Every row comes from one small tree of marks. The marks that hang from a mark follow it in brackets, in the order of their numbers. Every link used is in the known rows. Which tree was each row made from?
In the rows, zero is written as 128.
Known rows:
Z918(Z887(Z611(Z528))): [172 129 166 127  98 110 100 106  44 113 124 178 140 122  68 110 137 106
 146 136 102 109  85 122 103 105 126 149 162 131]
Z611(Z527(Z479(Z953)) Z528 Z840(Z206 Z918)): [192 106 144  96  79 121  53 126  35 117 104 192 117 137 108  99 147  93
 119 147 102 125 105 150 124 124 126  92 189 122]
Z953(Z611(Z840(Z479(Z528)))): [153 132 166 127  92 102 128 120  33 139 107 159 138 120  97 118 134 121
 126 122  76 111 129 132 110 110 138 137 155 134]
Z611(Z527(Z918) Z528 Z840(Z479)): [183 114 154 106  79 124  69 126  43 137 127 167 127 124 104  97 121  99
  93 125 115 121 112 146 124 120 138 108 191 127]
Z479(Z840(Z206 Z918(Z887)) Z953(Z611(Z527))): [182 122 148 109 132 109 125 119  29 146  99 194 121 124 104 116 135 111
 141 155 105 109  87 124 118 118 112 116 190 125]
Z840(Z206(Z527(Z918)) Z479(Z528 Z953(Z611))): [169 135 109 115  79 112 107 116  30  96 106 131 130 136 143 116 149 113
 155 122 112 129 138 130 117 105 131 117 190 118]
Z887(Z479(Z528 Z953(Z611 Z918))): [181 139 133 147  65  99 109 115  31 114 103 155 138 144 113 121 146 122
 120 124 113 104 127 102 106 120 146 142 168 132]
Z918(Z528 Z887(Z611)): [188 138 165 131  89 114 108  97  38 133 117 176 138 113  72 111 138 112
 163 140 106 116  83 115 101 117 120 149 162 121]
Z206(Z527): [139 139 132 121 107 117 123 127  48 116 148 125 146 116 134 116 111 119
 112 130 177 104 119 118 117 107 124 142 145 111]
Z918(Z840 Z887): [185 132 175 111 134 114 157 103  38 146 129 185 136 111  86 113 115 118
 143 157 167 104  87 129 110 105 103 138 158 127]
Z479(Z953(Z611 Z918(Z527))): [167 133 145 131 116  99 136 114  35 148 123 157 142 125 108 129 111 119
 127 137 125  96 108 104 116 122 127 126 136 139]
Z479(Z840 Z953(Z611)): [168 135 146 134 111 108 134 128  39 151 103 143 134 130 105 124 124 132
 124 135 119  93  92 105 112 121 134 138 160 130]
Z206(Z527(Z918)): [157 140 127 122 114 116 110 120  49 109 161 133 143 113 145 117  95 113
 109 111 189 104 118 120 121 105 135 143 156 113]
Z479(Z528 Z953(Z611)): [171 137 137 141  84 103 130 124  41 127 107 131 138 143 114 122 125 123
 134 126 123 103  95 106 106 113 141 137 156 135]
Z479(Z528 Z953(Z918(Z527))): [192 134 123 136  81 113 121 120  41 141 124 137 133 142 121 119 107 119
 113 144 155 104  92 105 116 124 127 125 161 131]
Z611(Z527(Z479) Z528 Z840(Z918(Z887))): [191 107 163 102  81 128  60 118  42 138 135 200 122 126  88  92 133  96
 105 141 113 118 100 146 123 112 120 106 184 125]
Z953(Z611(Z527) Z918(Z840 Z887)): [169 130 179 113 141  95 139 101  27 175 138 205 137 106  74 123 120 115
 135 149 123 103 101 121 112 114 104 133 155 141]
Z953(Z611 Z918(Z840(Z479) Z887)): [180 136 179 124 124  97 143  93  21 161 122 202 137 111  76 126 134 118
 154 140 100 107 126 125 111 103 115 135 148 144]
Z887(Z611): [151 142 153 133 105  94 109 117  39 100 114 162 149 117 101 121 121 112
 119 122 112 103 115 117 103 121 144 162 138 129]
Z953(Z611(Z527) Z918(Z528 Z840(Z479) Z887)): [191 132 177 114 105 106 121  92  19 188 123 200 130 106  74 116 141 118
 158 149 102 118 114 124 112 120 103 120 167 134]
Z611(Z527(Z479 Z918) Z528 Z840): [188 114 148 108  75 125  50 123  47 127 143 169 127 127 105  98 117 102
  94 120 123 114 102 142 123 119 136 113 185 127]
Z206(Z527(Z918(Z840 Z887(Z479(Z528 Z953))))): [194 138 127 110 104 122 115 113  45 121 146 154 131 120 129 107 127 122
 126 123 208 109  99 116 118 113 119 134 201 111]
Z840(Z479): [155 136 146 135  85 115 128 114  34 111 115 137 146 126 125 116 114 113
 114 133 121 110 151 128 114  99 138 135 134 125]
Z479(Z528 Z953(Z611(Z840(Z206 Z918)))): [186 129 145 126  97 100 122 126  34 128  91 168 125 138 111 120 137 113
 141 133 102 114  92 124 112 119 138 123 176 133]
Z887(Z479(Z528 Z953) Z611(Z527(Z918) Z840)): [190 131 132 119  73 100  73 128  39 103  98 177 132 131 104 101 151 115
  90 115 125 114 109 114 109 149 149 141 214 123]
Z918(Z528 Z840(Z206)): [198 139 161 106 101 111 119 105  27 141  96 175 125 112 111 118 138 115
 172 156 133 121  95 136 107 133 112 128 166 116]

Which tree is each row?
[169 128 163 121  76 104  75 122  39 113  95 173 135 123  79 108 156 110
 124 121  72 117 116 135 107 126 147 141 168 131]	Z887(Z611(Z528 Z840(Z479)))
[199 135 144 132  75 128  85 104  34 131 129 171 127 124 116 109 121 119
 128 132 121 107 119 124 116 105 124 136 162 116]	Z527(Z479(Z840(Z918(Z528 Z887))))
[172 130 160 121  65  99  61 122  39  96  91 188 135 124  78 105 174 113
 115 117  74 112 119 126 102 139 152 152 185 125]	Z887(Z479 Z611(Z528 Z840))
[167 141 136 135  81  95  96 118  35  82  89 163 147 131 106 115 155 118
 115 121 115 104 128 104 103 133 151 155 162 124]	Z887(Z479(Z953) Z611)
[172 119 156 112 134 105 134 118  37 137 114 177 135 122  95 117 123 108
 137 144 117 111  85 125 117 114 122 114 174 133]	Z479(Z953(Z611(Z527(Z918(Z887)) Z840(Z206))))
[186 138 129 125  76 101  71 115  35  98 102 170 140 124 114 107 145 111
 108 114 131 111 119 105 108 147 150 143 186 119]	Z887(Z479(Z953) Z611(Z527(Z918(Z528))))
[174 117 160 108  75 120  87 122  35 116  90 169 125 133  92 107 157 102
 141 148  65 129 117 155 115 111 132 112 178 125]	Z611(Z528 Z840(Z206 Z479))
[207 137 170 118 110 105 107  96  28 167 124 206 130 108  71 116 135 113
 148 153 134 114  86 118 108 131 107 137 169 129]	Z953(Z918(Z528 Z840 Z887(Z611(Z527))))
[165 136 134 119 122 121 119 112  50 115 167 146 141 111 128 113  99 111
 121 120 188 106 105 121 120  97 121 140 166 114]	Z206(Z527(Z918(Z887)))
[158 135 161 123  99  99 107 121  35 113  98 173 142 115  90 114 139 114
 114 125  90 113 130 131 109 123 143 148 155 129]	Z887(Z611(Z840(Z479)))
[167 129 155 117 111 108 118  93  26 152 139 191 134 111  86 123 129 121
 149 145  69 107 118 125 115 110  99 131 158 134]	Z953(Z611 Z918(Z527(Z479(Z840(Z206))) Z887))
[200 137 143 132 107 109 100 104  40 107 123 183 135 122 100 112 123 112
 122 117 135 104  99 112 111 117 141 151 190 126]	Z527(Z918(Z887(Z479(Z840 Z953) Z611)))
[186 130 133  87  92 118 137 112  28 136  96 157 126 121 129 107 136 122
 141 160 143 121 119 138 116 134 100 107 185 118]	Z918(Z527 Z840(Z206 Z479(Z528 Z953)))
[167 133 140 102 115 104  93 104  29  78 113 210 131 111 118 110 158  96
 150 138 116 124 130 136 113 112 118 138 187 108]	Z840(Z206(Z527) Z918(Z887(Z479 Z611)))
[174 121 147 112 103 118  90 122  42 127 147 168 136 117 120 105  97 108
  81 125 145 109 118 137 125 116 131 123 168 124]	Z611(Z527(Z479 Z918) Z840)
[175 141 124 110 102 119  94 112  43 109 160 143 137 113 148 112 108 122
 116 109 199 106 131 126 122 108 126 137 163 112]	Z206(Z527(Z479 Z918(Z840)))
[181 134 134 117  71 118 108 111  31 123 121 163 130 123 147 106 106 107
 103 124 130 116 153 135 121 115 131 122 162 121]	Z840(Z479(Z528) Z918(Z527))
[204 132 129 118  97 120 111 116  31 161 100 160 120 128 111 121 131 122
 143 166 120 112  83 114 119 140 110 116 183 118]	Z479(Z840(Z206) Z953(Z918(Z527 Z528)))
[183 133 160 126  87 112 107  85  28 166 144 183 136 108  84 120 128 120
 160 136  82 110 114 115 112 115 105 129 147 133]	Z953(Z611 Z918(Z527(Z479) Z528 Z887))
[204 127 162  80  95 132 136  87  24 165 107 188 122 100  94 100 148 118
 184 175 121 132 103 144 113 129  75 105 192 110]	Z918(Z527 Z528 Z840(Z206 Z479) Z887)
[186 132 158  90  97 116 133  99  33 150 117 186 132 104  85  99 141 125
 140 148 132 116 108 132 109 130  93 133 192 123]	Z918(Z527 Z840(Z479(Z528)) Z887(Z611))
[179 128 146 126  84 120 123 115  39 139 114 164 133 134  89 104 146 126
 122 147 121 106  94 109 108 114 115 136 199 120]	Z918(Z887(Z479(Z528 Z840 Z953(Z611(Z527)))))
[194 132 147 126 116 110 117 101  35 111 121 183 132 122 108 117 124 111
 141 127 115 108 102 121 113 106 131 138 190 126]	Z527(Z918(Z887(Z479(Z840(Z206) Z953(Z611)))))
[186 110 144  97  80 122  48 119  40 110 128 179 122 128 107 100 132  95
 117 132  96 125 103 154 122 119 128 107 195 123]	Z611(Z527(Z479 Z918) Z528 Z840(Z206))
[162 133 127 118  66 124 108 111  43 119 145 132 141 124 133 107 103 123
 105 131 137 105 125 123 115 118 115 134 150 119]	Z918(Z527(Z479(Z528)))
